Each row was made from one walk, in order. Every step used is in the known rows, and no mark comes twice. Write each row's walk.
Known rows:
f-e-q-k: [-20   0   0   7  20 -12  47  -9  13 -18 -14 -25  -1   8  -8  -1  10   5
   0  12  -6 -10  14 -20   2  -5  -8   7 -15   2]
b-g-k: [-42   3 -15 -24  -7   4  18   7 -23  29 -17  11   7  25  13   3  23  -5
  15  21  22   4 -16   3 -17  23 -10 -12 -27  23]
l-g: [-13  -2   0  -4 -18   9  -4 -16 -25   5  -4   2  25  11 -12  -5  -3  -6
  20  14  26 -10 -12  11  -4   9  25 -24   2  19]
g-e-t-l: [ 25 -13   6  12  -3 -14  -5  16  36 -13  -8   7  22 -28 -15 -15   3 -11
  -8  -9 -17  -3 -11   6  -4  -1 -16  -2  -7 -48]
g-k: [-30  -2  -6 -17  -9   7  28  -6  -6  10 -19  -4   2  21   9   4  23 -13
  15   8  10  -9 -13   7 -12  11  -6  -7 -22  18]
l-t-e-q-k-g: [ 11  11 -10  11  15 -19  13 -10 -12  -4   0  -2 -13 -18  17   0 -18  19
   3   6  -9   0  13 -13  12  -9   8   6  17   8]
e-q-k-g: [-25  12  -8 -12  11  -2  27   1 -30   0   5  -3 -13  -6  22  10 -13  14
  18  12  -8  -2  15 -16   9 -10  12   9   7  27]
b-g-l-q-e-t: [ 14  14   6  -2  13  17 -28  10  33   3   9   8   1   3 -19  -2  -3   4
  -8 -24  -3  21  -5   9  -3  -3 -27   5   6 -14]
f-e: [ -6 -15   0   6 -12  -5  20  -9  12  -3 -20 -13  31  24 -21   5  22 -11
  -7   6   4   1 -17  -2  -7   9 -10  -3 -23  12]
l-q-e-g-b: [ -6   4  15 -23   4  18  -9  -9   0   2   9  -9 -32   8  11  10 -12  -5
 -10 -19  24 -18  -1  22  -1   8 -11   5  16  43]
f-e-q-k-g: [-24   0  -6  -2  13  -8  33  -1 -17 -17  -7 -11  -6  -5   6  16   7  17
   6  13   0   1  17 -29  -1 -17   2   6  -7  29]
q-k-g: [-26   1  -4 -11  -2  12  23  -4 -50   9 -13   2   1  10  35   7  -7   9
   6  14  -7   4   0  -7  10   2  22 -11  -6  37]
e-t: [ -5   2  17  -3  -7  -4   6  -7  16  -4 -15   3  49  -6  -4  -8  -8 -11
   4   5  -2  -5 -21  11   5  14  -4  -8  -6   0]
g-l-q: [ 13   6   2  -1  -8  12 -14  -7  16  15  24  -8 -24  27  -2   2   7 -10
  -5  -6 -11   9   9   2   5  -6  -8  13   9 -15]
l-q-k-g: [-15   8  -9  -8   2  11   4 -12 -36   1   9   3 -22  18  40  18   5   3
  -2  13  -2   4  15  -4  16  -5  29 -19   6  41]
b-g-l: [ -5   2   2  -9 -14   8 -16  19  -8  39  12   5  10  29  -9 -10   1  -7
   9   7   1  21 -12  -4  -8  15 -22  12 -10  -8]
k-g-e: [ -1 -26  -7 -12 -12   8  -8   7  -9  -1 -21   6   1   4  -7  11  14 -15
  11  10  -1  10 -11  -4 -14 -17   2 -19 -13  15]
f-e-q: [ -5  -6   0   0   3 -19  31  -6  28 -16   0 -22  13   6 -35   2  14  -5
   6   6  -1  -7   2 -18  -8  -6 -18  18 -11  -2]
k-g: [ -9  -8  -3 -13 -23   4   8  -2 -30   7  -9   8  19  10   8  13  -4  -5
  12  11   4   4 -15  -1   2   1  12  -6  -3  36]
e-q-k-g-b: [-34  14  -2 -32  11   8  26  -5 -31  17   2  -7 -32  -7  41  14 -25  -2
  12  17   3  -8  19 -19  13  -1  -2  15   4  39]
k-g-b: [-17  -6   4 -33 -18  15   0  -6 -36  28 -11   7  -2   5  31  15 -16 -17
   9  13   8  -2 -13  -3   3  11  -5  -3  -2  44]
q-e-t-l: [ 25   6   5  11   6  -7  21  10  37 -22  -3   7  37 -22 -21  -9 -15   9
  -8 -32 -14  -6 -13  15   4   8 -11   6  -2 -24]
q-e-t: [  5   9  12  -1   7   5  19  -3  39 -22 -26  -3  46  -4 -22  -3  -7  -3
   2 -22  -2  -8 -22  15   3   5 -15  -7 -10   2]
t-e-q-k: [ -5  14  -5  14  23 -17  33 -10  16  -6  16 -25 -13   3  11 -12   2   9
   0  16 -11 -16  18 -12   6  -7 -10   8  -3  -4]
l-g-k: [-38   1 -10 -16  -9  17   5 -16 -32   8 -15   2   4   9   7   1  15  -2
  22  14  39 -10  -7   7 -13  10  21 -28  -6  28]
l-t-e-q-k: [ 15  15  -7  18  26 -26  24 -16  21  -5  -6 -13  -6  -3   3 -17 -10  11
  -5   5 -10 -10  13  -4  14   3  -3  10   3 -21]
t-l-g-e-q-k: [ -3  -1  -7   8  22  -7   5   7  -5 -13  10  -4 -34 -25 -10 -18  -2  19
   6   4   3 -16  31 -10  -5 -19  12  -2   2 -35]
e-q: [ -5  14   3  -8  -2 -16  30  -7  20   1   9  -9   4   5 -17  -1  -7 -10
  17  11  -4 -15   0  -3   1  -7  -8  17   5   0]
e-t-l-g: [  9   2   9  14 -14  -6 -15  -1 -11  -9   7  16  45 -33  -8  -8 -22   7
   3  -1  15  -3 -15  11   4  15  23 -11  14 -20]
t-l-q: [ 23   5  -4   9 -15 -12   3   3   7   6  35   4  -5   9  -5   9   5  -4
 -12  -3 -10  -5   6   3  10   1  14   8  13 -14]

Write each row's walk:
[-10 -15  -8  -9 -11   2 -13  14   0  17 -15   8  11  23 -19 -10  24 -19
   6  18   8   6 -18  -2 -20   5 -20 -23 -27  -5] -> b-g-e
[-12  18  -6  -1  12  20 -20   6 -17  33  25  -1 -31  35  23  -2  10   1
  -9   8  -7  16  21  -5   8   6  -5   0   1  -5] -> b-g-l-q-k
[ -2   1  14  -7  -5   3  15   5   3  -8  -7  -3  17   5 -15  -3  -9   7
   5 -16  15 -14 -20  22  -6   4   2  -3   3  26] -> q-e-g
[ 28   0   8   4 -11  -3  -8  -8  15  21  -7   3  12  18 -12  -9 -15 -12
  -5 -17 -14  14  -9   8   8  15  -8  14   0 -33] -> g-l-t
[  2  -4  -1  -5   8 -11  12   4  34  -8  -4 -11 -13   2 -31  -7  11 -18
  16   7  -6 -12   7 -10 -12 -20 -21   8  -9 -22] -> g-e-q
[-18   7  -1  -2  -6   1  -7   1 -21  -6  -5  16  17 -35  10  -2  -2  14
  10  -4  23 -10  -9  12  -5  16  19 -13   1  -6] -> e-t-l-g-k
[-16  -8  -1  -3  15  18  -4   3 -16 -17 -37   8   9 -20  23   2   1  -1
  -1   8  -6   8  -4  -7  -2  -7   4 -29 -15  10] -> q-k-g-e-t
[  6  16  -3  -6  14  -2   0   1 -16  11   1   3 -23 -12  16   3 -26  19
   9 -12 -19  14  25 -15  17  -7   3  29  17 -13] -> e-q-k-g-l-t
[-12   2  -5  -6   2  21   1   8 -35  18  -2   3 -18   9  36   0 -10   6
   5  -1 -14  17   6  -9  10  -6   3   6  -2  14] -> q-k-g-l
[ 12   3  -2  17  22  -1 -12   4  23 -23   3   3 -20 -20  12  -6   6   0
 -25  -8 -26  -5  18   2   6 -10   1 -11  -1 -38] -> g-e-t-l-q-k
[-11  10  14   7  10  20 -26   1 -21   7  28  -7 -40   7  36  -6  -6   9
  -8  -7   0   3  21  10  10   1   7  13  14  11] -> e-g-l-q-k
[ -3  12  -2   5  12  20  -3  -8   0  12  17 -14 -38  32  21  -1   8  -2
 -10  -2 -19   5  23  -4  15  -7  -3   8   6  -9] -> g-l-q-k
[ 20 -17  18  18 -15  -3 -26  -1   7   6 -14  -3  13   3 -18 -10  -3   4
 -16 -18   7  14 -18   7  -7  19 -12  20   3 -13] -> f-e-g-l-t
[ 14  14   6  -1  14   4   0 -14  44 -27  -4  -2  15  -2 -22   6   0  -4
  -1 -26  -3  -8  -8  14   3  -4  -3 -10   6   4] -> l-q-e-t
[ -9  -9   5   0  -1  -2 -24  12  21   1 -23  14  32  -5 -17  -8  10 -17
   4  11   7   9 -22   1 -18   7 -25 -24 -21 -13] -> b-g-e-t
[ 16   9  -1  -1 -12  -3 -24  11   2  39  -4  11  16  20  -9 -11 -11  -8
  -2  -7   1  23 -18   1  -2  27 -11   9  -2 -32] -> b-g-l-t
[ 11   1  -2  -5 -14  19 -29   2 -17  18  24   5 -27  15  12  20  -1  -1
   3  -1 -11  23  10  -6   6 -14   2  11  17  11] -> k-g-l-q
[ 25  -5  11  20 -15 -21 -20  -5  -5   3  -4   5  20  -9   0 -14 -12   5
 -12  -3  11  -7 -21  23   2  20   2  -2   8   6] -> l-t-e-g
[ -9 -22  -2  -1  -6  11 -19 -10  -6  -4 -19  -1   4  11 -21  -8  14 -15
  17   6  19  -4 -10   7 -17  -8  12 -26  -7   0] -> l-g-e
[  9 -13   7  22  -9  -7 -10  -3   3 -23  -5   3  52 -32 -24  -5  -3  13
 -11  -5  18  -2 -16  -3  -4  10  11  -6   1 -15] -> f-e-t-l-g
[ 30  -4   3  15   1 -12 -21  10  40 -21  10   7  -1 -24 -12  -3   9 -13
 -22 -12 -16   0   5   6   0 -13  -5  -4   6 -43] -> g-e-t-l-q
[ 32   4  -5   9   1  -5  14   5  31  -8  27  -1 -11  10 -25   4   7   6
 -17 -29 -11  -7   7  10   5  -7   7   7  10 -15] -> t-l-q-e
[ 13   6  -4  -2   9   5  17 -14  27 -13   3 -11  -8  29 -19   7  12  -9
  -4 -21   2  -5   1  13   2  -9  -1  -6   2  15] -> l-q-e
[ -3 -10  -6 -15  -6  -5   1  10   2 -11  -9   4 -18 -17 -16  12   3  -6
  20   8  -3   2   4 -18 -16 -30  -8   2   2   2] -> k-g-e-q
[ -7   4  -6 -17   3  11  -3   3 -40  22  25   6 -46  -3  56  18 -13   5
 -22   7  -6  -3  23  -7  20   6  17   4  13  26] -> t-l-q-k-g-b
[-11 -21  16  10 -18  -6   1  -1  -5  -9  -9 -10  23   4 -11   0  11   1
  -6   6  17 -10 -20   5 -13  14  -4  -1  -8  31] -> f-e-g
[-10  -8 -13  -4  10  16 -10  -3 -23  -5 -12  -3 -43  11  27  12  16  -1
  -6   8  -5   9  18 -10   0 -23  19 -23  -3  21] -> l-q-k-g-e
[ 26   4   5   8  -2  -6  -8  12   5 -15  34   8 -17  -9 -14   3  -6  17
 -16 -30   5 -14   7  22   0   0  15  10  23   7] -> t-l-q-e-g
[-10  -2  -4   2  18   7  12   5 -13  -2   5 -14 -27  -4   6  10   3  16
   3   1 -14  17  23 -33  -2 -22 -14  30   0   6] -> f-e-q-k-g-l
[  7  16  -2  10   4  -6  -9   7 -23 -12  19  16  -2 -33  42  19 -15  19
 -16   1 -17   5  17  -6  23   0  31  -5  19   7] -> e-t-l-q-k-g
[ 14 -22  -4   8 -11  -1 -21   6 -12  -2   0   7   4  -8 -23 -16   8  -2
   6  -1   9  -9  -6   6 -12  -6  13 -16  -3 -27] -> t-l-g-e
[-36 -20   3  -7  -9   3  12   5 -18  -7 -16  -5   1   1   5   5  30   7
   3   7  33 -10 -18   7 -22  13  -6  -6 -24  37] -> f-e-g-k
[ 42   7  -2  18   7 -22 -10  -9  42  11  18  -7  -8  -7 -29 -15 -13   0
   0 -12 -16   7  11  -3   3 -10 -31  39  15 -49] -> g-l-t-e-q
[ 26  -4   4  24   1 -15 -10   0  37 -25  11  -1  24 -20 -18   7  12  -1
 -28  -8  -6  -1   1   2   6   3  -3   5   4 -25] -> f-e-t-l-q
[  0 -13   0  10   8   1  -4  21 -12 -15 -13  15   2 -39  23  -1  -8  13
 -10  -1 -22   4   6 -10   3 -12   7 -12 -10 -15] -> q-k-g-e-t-l
[ 13  -7  -8   9   3 -15  -9  10  10  -7  17   4 -14 -25 -38 -13  -3   2
  13   2   5 -15  15  -8 -15 -20   6   9  11 -36] -> t-l-g-e-q
[-22  -3   7 -25 -11  18  -6 -23 -23  22  -7  -4   7   9  10  -2 -16 -18
  11  14  31 -18 -11  10  -1  23   7 -17   1  28] -> l-g-b
[ 24  12   5  12  -7 -16  -9   0  23 -10  19  12  21 -18   0   6  -6  -2
 -15  -8 -13  -6   5   9  14   6  10   2  17 -26] -> e-t-l-q
[ 35   1  -5  20  -8  -9 -30   8   9  39   3   9  10  15 -14 -18   3  -2
 -15  -1  -4  23 -14   1  -4  19 -25   9   0 -32] -> b-g-l-t-e
